Each row was made from one small tree. Brackets hold a mark, then the marks that hang from it, in the order of their numbers. Every link used is in the known rows. Write each row's tree.
Known rows
[Q_32 [Q_165 [Q_485 Q_367]] Q_358]: [  0.7  -4.9  -8.5  -4.6   1.4  -3.2  -9.5  15.5 -10.0  -0.5   8.7  -0.1
  -1.4   2.8  -8.7   4.8  17.4  -2.2  -1.2  -5.4   0.2  -5.0]
[Q_32 Q_358]: [  0.5  -7.2   3.3   2.3  -0.2  -7.4  -7.0   1.4  -7.3  -6.9   4.9   0.2
 -18.5  -7.5  -9.3  -1.8   8.1  -1.7  -7.1  -0.3  -1.4   5.3]
[Q_485 Q_32 [Q_367 [Q_179 Q_368] Q_358]]: [  3.7   3.1  -8.6   6.4   3.5   1.9  16.4 -19.4  -7.9  12.9   3.7   0.7
 -13.2  -9.7  -0.4  -2.5   7.6  -2.5  -1.3   7.8  -1.5  41.6]
[Q_367 [Q_179 [Q_32 Q_165 Q_358] Q_485]]: [  1.7  -2.6  -2.1  -1.4   3.1  -6.4  -4.7  -7.1 -10.1  -2.1   6.4   0.7
 -35.0  -2.7  -7.8   2.3   7.6  -2.1 -12.4  -7.9   6.6  25.7]
[Q_367 [Q_179 Q_165] [Q_358 Q_368]]: [ -0.4  -1.5  -6.6   4.3   5.0  -1.8   1.1 -41.2  -4.8  10.0   1.3  -0.8
 -20.7 -13.8  -5.5   0.4   2.7  -3.7  -7.4  -3.3  -1.0  43.7]
[Q_485 Q_32]: [  1.6   1.4   1.2  15.7   2.6  -4.8   0.3  -7.7  -2.3  11.2   1.8   0.6
 -16.7 -13.9 -10.8  -4.3  10.9  -0.3  -3.4  -0.4  -0.6  10.1]
[Q_367 [Q_179 Q_165] Q_358]: [ -1.0 -10.4  -3.1  -1.3   4.4  -2.6   6.5 -16.3  -6.4   8.8   1.9  -1.2
 -22.1 -12.3  -6.9  -3.0   4.5  -3.3  -8.2  -1.7  -1.6  42.7]
[Q_165 [Q_485 Q_367]]: [-2.2 -3.8 -2.2 -2.5  0.4 -0.9  1.4  8.1 -4.3 -4.1  3.6 -1.2 -3.8 -0.3
 -2.6 -0.8 14.6  1.4  3.3 -2.8 -2.1 -9.0]
[Q_367 Q_179]: [ -1.0  -8.1   4.1  -0.3   2.8  -3.5   3.5  -8.5  -3.4  -0.2   2.7  -0.6
 -12.8  -3.4  -1.1  -0.6  -0.6   0.2  -8.8  -5.3  -2.1  23.5]
[Q_367 [Q_179 Q_165 Q_368]]: [ -3.7  -1.8  -6.4   5.1   3.0  -4.4   6.3 -14.0  -4.0  11.0   3.5   0.8
 -34.1  -7.6  -9.2  -1.9   7.0   0.3  -5.9   0.9  -2.2  27.8]
[Q_367 Q_179 [Q_358 Q_368]]: [  0.9  -0.4  -0.9   2.9   4.4  -1.9   5.9 -39.5  -4.6  -0.8   2.0  -1.6
  -4.1  -8.1   2.2   2.2   0.1  -2.6  -6.7  -5.3  -2.0  40.2]
[Q_165 [Q_485 [Q_367 [Q_358 Q_368]]]]: [ -0.7   2.7  -6.8   0.0   1.7   0.5   3.4 -18.1  -5.4  -4.1   3.0  -2.1
   2.9  -4.5  -0.1   1.2  15.8  -0.8   4.6  -2.8  -1.8   5.2]
[Q_367 Q_179 Q_358]: [  0.4  -9.0   2.4  -3.3   4.0  -2.8  10.9 -14.5  -6.5  -1.4   2.3  -2.2
  -5.1  -7.0   1.7  -1.9   1.6  -2.0  -8.6  -3.3  -2.6  39.9]
[Q_165 [Q_485 [Q_367 Q_358]]]: [-1.1 -4.5 -5.1 -4.6  1.4 -0.3  8.0  3.3 -6.6 -5.3  3.1 -2.6  1.8 -2.8
 -0.3 -1.9 16.8 -0.2  3.4 -1.7 -2.4  4.0]
[Q_32 [Q_165 [Q_485 Q_367]] [Q_358 Q_368]]: [  1.3   4.7 -11.6   2.1   1.8  -2.1 -14.3  -9.7  -8.4   0.2   8.2   0.3
  -0.1   1.1  -7.3   8.6  15.6  -2.5   0.4  -6.8   0.8  -4.4]
[Q_179 Q_485]: [ -2.8  -0.7   4.7   4.1   1.2  -5.8   2.2  -5.6  -2.9   0.3   2.5   0.3
 -26.7  -2.7  -7.4  -4.1  15.9   0.5  -3.5  -6.5   2.5   9.5]
[Q_32 Q_165 [Q_358 Q_368]]: [  2.7   4.0  -6.7   7.6   3.2  -6.3 -16.6 -19.1  -5.7   2.3   7.7   1.2
  -7.8  -3.8 -13.3   7.5  11.0  -2.1  -6.3  -7.8   0.8  10.0]
[Q_179 Q_32 Q_165 Q_368 [Q_485 Q_367]]: [ -1.3   9.1 -14.2   7.1   1.1  -2.5   1.6 -11.3  -4.8   6.4   4.9   3.4
 -65.1  -8.9 -21.5  -6.3  25.2   3.2   1.3   4.3   6.0  12.3]
[Q_367 [Q_179 Q_32 Q_165 Q_485]]: [ -2.0  -3.6  -2.2   2.9   3.0  -4.9  -0.1 -15.7  -5.5   6.2   1.6   0.8
 -54.2 -10.6 -12.8  -4.5   7.5  -0.2  -9.8  -4.6   5.6  26.7]
[Q_485 [Q_32 Q_165 [Q_358 Q_368]]]: [  4.6   8.9  -7.3  18.6   3.8  -5.4 -13.6 -23.2  -6.1  15.7   5.8   1.9
 -11.3 -12.2 -13.7   4.6  12.1  -4.8  -5.2  -3.4   2.2  13.4]
[Q_32 Q_165 Q_358]: [  2.0  -5.2  -2.7   1.9   2.8  -7.0 -11.4   6.2  -7.7  -0.2   8.1   0.9
  -8.8  -2.1 -14.3   3.4  12.2  -1.7  -8.3  -6.8   0.3   8.7]
[Q_179 Q_32 Q_368 Q_485]: [ -1.6  10.6  -4.3   9.8   1.1  -7.4   8.7 -13.3  -3.2  -6.9   4.2   0.6
 -46.6  -6.6 -13.0  -4.5  22.3   4.5  -1.7  -1.2   4.3   9.0]

Write each row's tree
[ -1.4  -2.1  -9.8   0.0   2.1   0.9   3.9  -8.3  -4.9  10.3   5.1   2.5
 -31.8  -3.6  -8.6  -2.0   6.2   1.1  -2.2   3.8  -1.8  26.4] => [Q_485 [Q_367 [Q_179 Q_165 Q_368]]]
[ -4.6   6.4 -14.0  11.0   1.7  -7.1   3.8  -4.2  -3.8  -1.3   3.4  -1.1
 -42.6 -13.8 -18.6  -3.6  25.1   3.6   1.3   1.3   0.6  -4.3] => [Q_179 Q_32 [Q_165 Q_485] Q_368]
[  4.5   0.1  -3.9  13.3   3.4  -6.4  -9.2   0.2  -7.5  14.5   6.2   1.3
 -13.0 -10.8 -15.1   1.6  13.3  -4.2  -6.7  -2.1   1.5  12.7] => [Q_485 [Q_32 Q_165 Q_358]]
[  1.9  -1.8  -9.3  -1.1   3.8   3.2  -0.8 -34.2  -6.0   9.9   3.0   1.1
 -20.4  -8.9  -5.0   0.3   3.0  -2.6  -3.4   0.7  -0.5  39.8] => [Q_485 [Q_367 [Q_179 Q_165] [Q_358 Q_368]]]
[  6.9   8.2 -11.1  13.3   3.1  -0.4 -15.9 -19.2  -7.5  16.7   7.4   3.5
 -11.5  -7.8 -13.6   4.7  11.1  -3.8  -1.6   0.7   2.5  12.8] => [Q_485 [Q_32 Q_165 [Q_358 Q_368]] Q_367]
[  5.8   6.6  -5.7  14.1   0.2  -1.1 -11.2 -23.6  -7.4   8.8   4.0   3.0
 -20.2 -12.8  -8.8  -0.3   6.4  -4.1  -0.7   6.0   1.0   9.9] => [Q_485 [Q_32 [Q_358 Q_368]] Q_367]
[ -0.8  -1.4  -1.3  10.9   0.0  -7.1   0.0   4.2  -8.1   3.9   1.9  -2.2
 -11.3 -12.9  -4.0  -2.0  14.6  -4.9  -1.1   0.3  -0.6  -7.5] => [Q_165 [Q_485 [Q_32 Q_358]]]
[  1.6   7.2  -8.5  10.3   2.2   1.0   5.1 -22.4  -6.4   7.7   1.5  -1.6
  -0.5 -11.5  -1.2  -0.2  16.6  -3.3   5.5   1.0  -0.7   8.2] => [Q_165 [Q_485 Q_32 [Q_367 [Q_358 Q_368]]]]
[ -0.5   4.7  -9.1   6.0   2.6  -6.4 -13.1 -12.2  -7.3   0.0   6.9  -1.2
   0.6  -2.1  -8.1   8.6  16.4  -3.0  -2.2  -9.8   0.4  -4.3] => [Q_32 [Q_165 Q_485] [Q_358 Q_368]]
[  1.5   7.6  -2.3   9.6  -0.2  -7.8  -9.4 -28.6  -7.1 -10.4   3.7   0.8
 -44.7 -11.1 -12.2  -0.9  12.8  -1.0  -5.6  -2.6   6.9   5.7] => [Q_179 [Q_32 [Q_358 Q_368]] Q_485]
[ -1.3   3.5  -8.2   7.0   1.6   0.3  12.6  -5.0  -7.0   9.6   3.0  -0.8
 -10.5  -5.0   3.1  -0.7  10.7  -1.6   2.6   3.2  -1.7   8.3] => [Q_165 [Q_485 Q_32 [Q_367 [Q_179 Q_368]]]]
[  1.1   0.2  -6.2   5.4   1.9   0.1   9.1  -0.9  -7.3   6.8   2.0  -1.9
  -0.8 -10.3  -2.4  -3.0  18.2  -3.0   4.5   2.4  -1.1   7.3] => [Q_165 [Q_485 Q_32 [Q_367 Q_358]]]
[  0.1   0.5  -7.2   2.8   1.3  -1.8  -6.8  -7.9  -4.7   5.4   3.5   3.1
 -59.8 -10.2 -21.3  -6.7  19.1   2.2  -1.8   0.2   7.1  10.5] => [Q_179 Q_32 Q_165 [Q_485 Q_367]]
[ -0.2   3.0 -13.1  10.2   0.5  -9.0  -5.2  -6.3  -7.4  -3.3   6.0   1.6
 -55.4 -17.1 -23.6  -4.3  18.3   1.1  -4.6   6.5   1.7   8.4] => [Q_179 [Q_32 Q_358] Q_165 Q_368]
[ -0.5   3.5  -9.3   2.8   2.2   0.5  -2.4 -30.0  -5.1  13.8   2.4   2.0
 -38.9  -8.7 -13.4  -3.4  18.6  -2.5   1.0  -1.3   4.2  26.4] => [Q_179 Q_165 [Q_485 [Q_367 [Q_358 Q_368]]]]
[ -1.5   1.2  -9.3   7.1   3.1  -5.1   3.8 -16.2  -4.6   1.9   3.8   1.0
 -46.6 -12.0 -14.5  -2.7   8.2   2.8  -6.8   1.8   0.6  25.6] => [Q_367 [Q_179 Q_32 Q_165 Q_368]]
[  5.1   0.2  -4.1   7.6   2.8   1.2   5.3 -10.0  -6.4  10.2   2.9   0.9
 -10.4 -13.1  -8.3  -4.8  12.9  -2.4   0.3   4.8  -0.5  24.8] => [Q_485 Q_32 [Q_367 Q_358]]
[ -0.2  -6.1  -3.8   3.5   3.7  -4.2  -3.3 -12.1  -4.3   2.4   2.2   0.7
 -41.5 -13.3 -14.1  -3.3   2.2   1.4 -10.0  -1.8   1.6  24.8] => [Q_367 [Q_179 Q_32 Q_165]]
[  5.3  -5.6  -6.4  -4.9   2.8  -0.2  -8.4  -0.4  -9.8  -3.4   8.3   2.1
 -21.5  -1.1  -8.7   3.0   1.9   0.3  -8.9  -1.7   2.1  21.8] => [Q_485 [Q_367 [Q_179 [Q_32 Q_165 Q_358]]]]
[ -2.3   7.5  -4.9   2.8   0.1  -2.1   8.9  -7.5  -4.0   2.8   5.6   2.2
 -31.8   2.3  -6.0  -3.4  21.3   2.1   2.8   0.2   1.7  11.1] => [Q_179 Q_368 [Q_485 Q_367]]
[  2.5  -7.2   1.5   0.0   1.3  -6.4  -2.7  -7.6  -8.9 -12.1   4.4  -0.3
 -29.7  -9.7  -5.1  -1.0  -1.4  -0.7 -12.2  -0.3   1.2  19.9] => [Q_367 [Q_179 [Q_32 Q_358]]]
[  3.3   3.5  -5.7   2.1   2.5   1.8  -1.0 -28.2  -3.7  -2.1   3.9   0.8
  -5.4  -5.6  -5.7   0.1  10.4   0.2   0.5  -0.5  -1.4  21.9] => [Q_485 [Q_367 [Q_358 Q_368]]]
[ -0.9   2.7  -0.2   2.1   3.4  -2.3   9.2 -44.2  -5.9   3.3   1.1  -1.5
 -16.9  -6.0   4.0   0.9   5.0  -4.7  -5.7  -6.8   2.1  42.9] => [Q_367 [Q_179 Q_485] [Q_358 Q_368]]
[ -1.1  -1.7  -3.6   0.3   3.7  -3.5  19.0 -17.6  -6.4  -2.1   3.9  -1.8
  -9.9  -5.7   1.3  -1.2   7.0  -0.9  -5.7  -0.3  -3.7  41.1] => [Q_367 [Q_179 Q_368] Q_358]
[ -2.4  -3.0  -9.0   1.8   4.2  -3.5  14.0 -19.0  -6.4   9.3   3.3  -0.8
 -27.3 -10.3  -7.3  -2.8  10.5  -2.2  -5.6   2.0  -2.6  44.7] => [Q_367 [Q_179 Q_165 Q_368] Q_358]
[  1.5   5.8  -8.4  10.9  -0.4  -1.6  -5.5 -13.9  -8.3   5.6   3.0  -0.2
 -10.2 -10.6  -3.3   0.9  12.9  -4.2   3.7   3.0   0.4  -6.7] => [Q_165 [Q_485 [Q_32 [Q_358 Q_368]] Q_367]]
[-0.9 -4.8 -5.4  0.3  2.3 -7.4 -7.8 13.1 -8.6 -1.2  7.4 -1.7 -1.5 -0.8
 -8.7  4.9 18.1 -2.6 -4.1 -8.9 -0.2 -5.5] => [Q_32 [Q_165 Q_485] Q_358]
[  2.6   1.4  -1.5   7.3  -0.6  -3.0  -2.1  -3.9  -9.2  11.9   3.6   2.5
 -34.3  -7.8  -7.8  -4.8  13.9  -4.7  -1.4   3.6   4.8  11.2] => [Q_179 [Q_485 [Q_32 Q_358] Q_367]]
[  0.6   3.8   0.3  11.3   1.3  -4.6  -0.3 -33.8  -8.1  11.7   1.3   0.7
 -30.3 -10.1   1.3  -0.1   1.5  -7.2  -7.8  -2.1   4.2  27.8] => [Q_367 [Q_179 [Q_485 [Q_32 [Q_358 Q_368]]]]]
[  3.5   6.0  -2.9  18.8   1.2  -6.0  -9.4 -27.2  -5.7   8.9   2.7   1.3
 -19.8 -17.0  -9.8  -0.2   7.4  -4.3  -4.0   2.2   0.8   9.3] => [Q_485 [Q_32 [Q_358 Q_368]]]
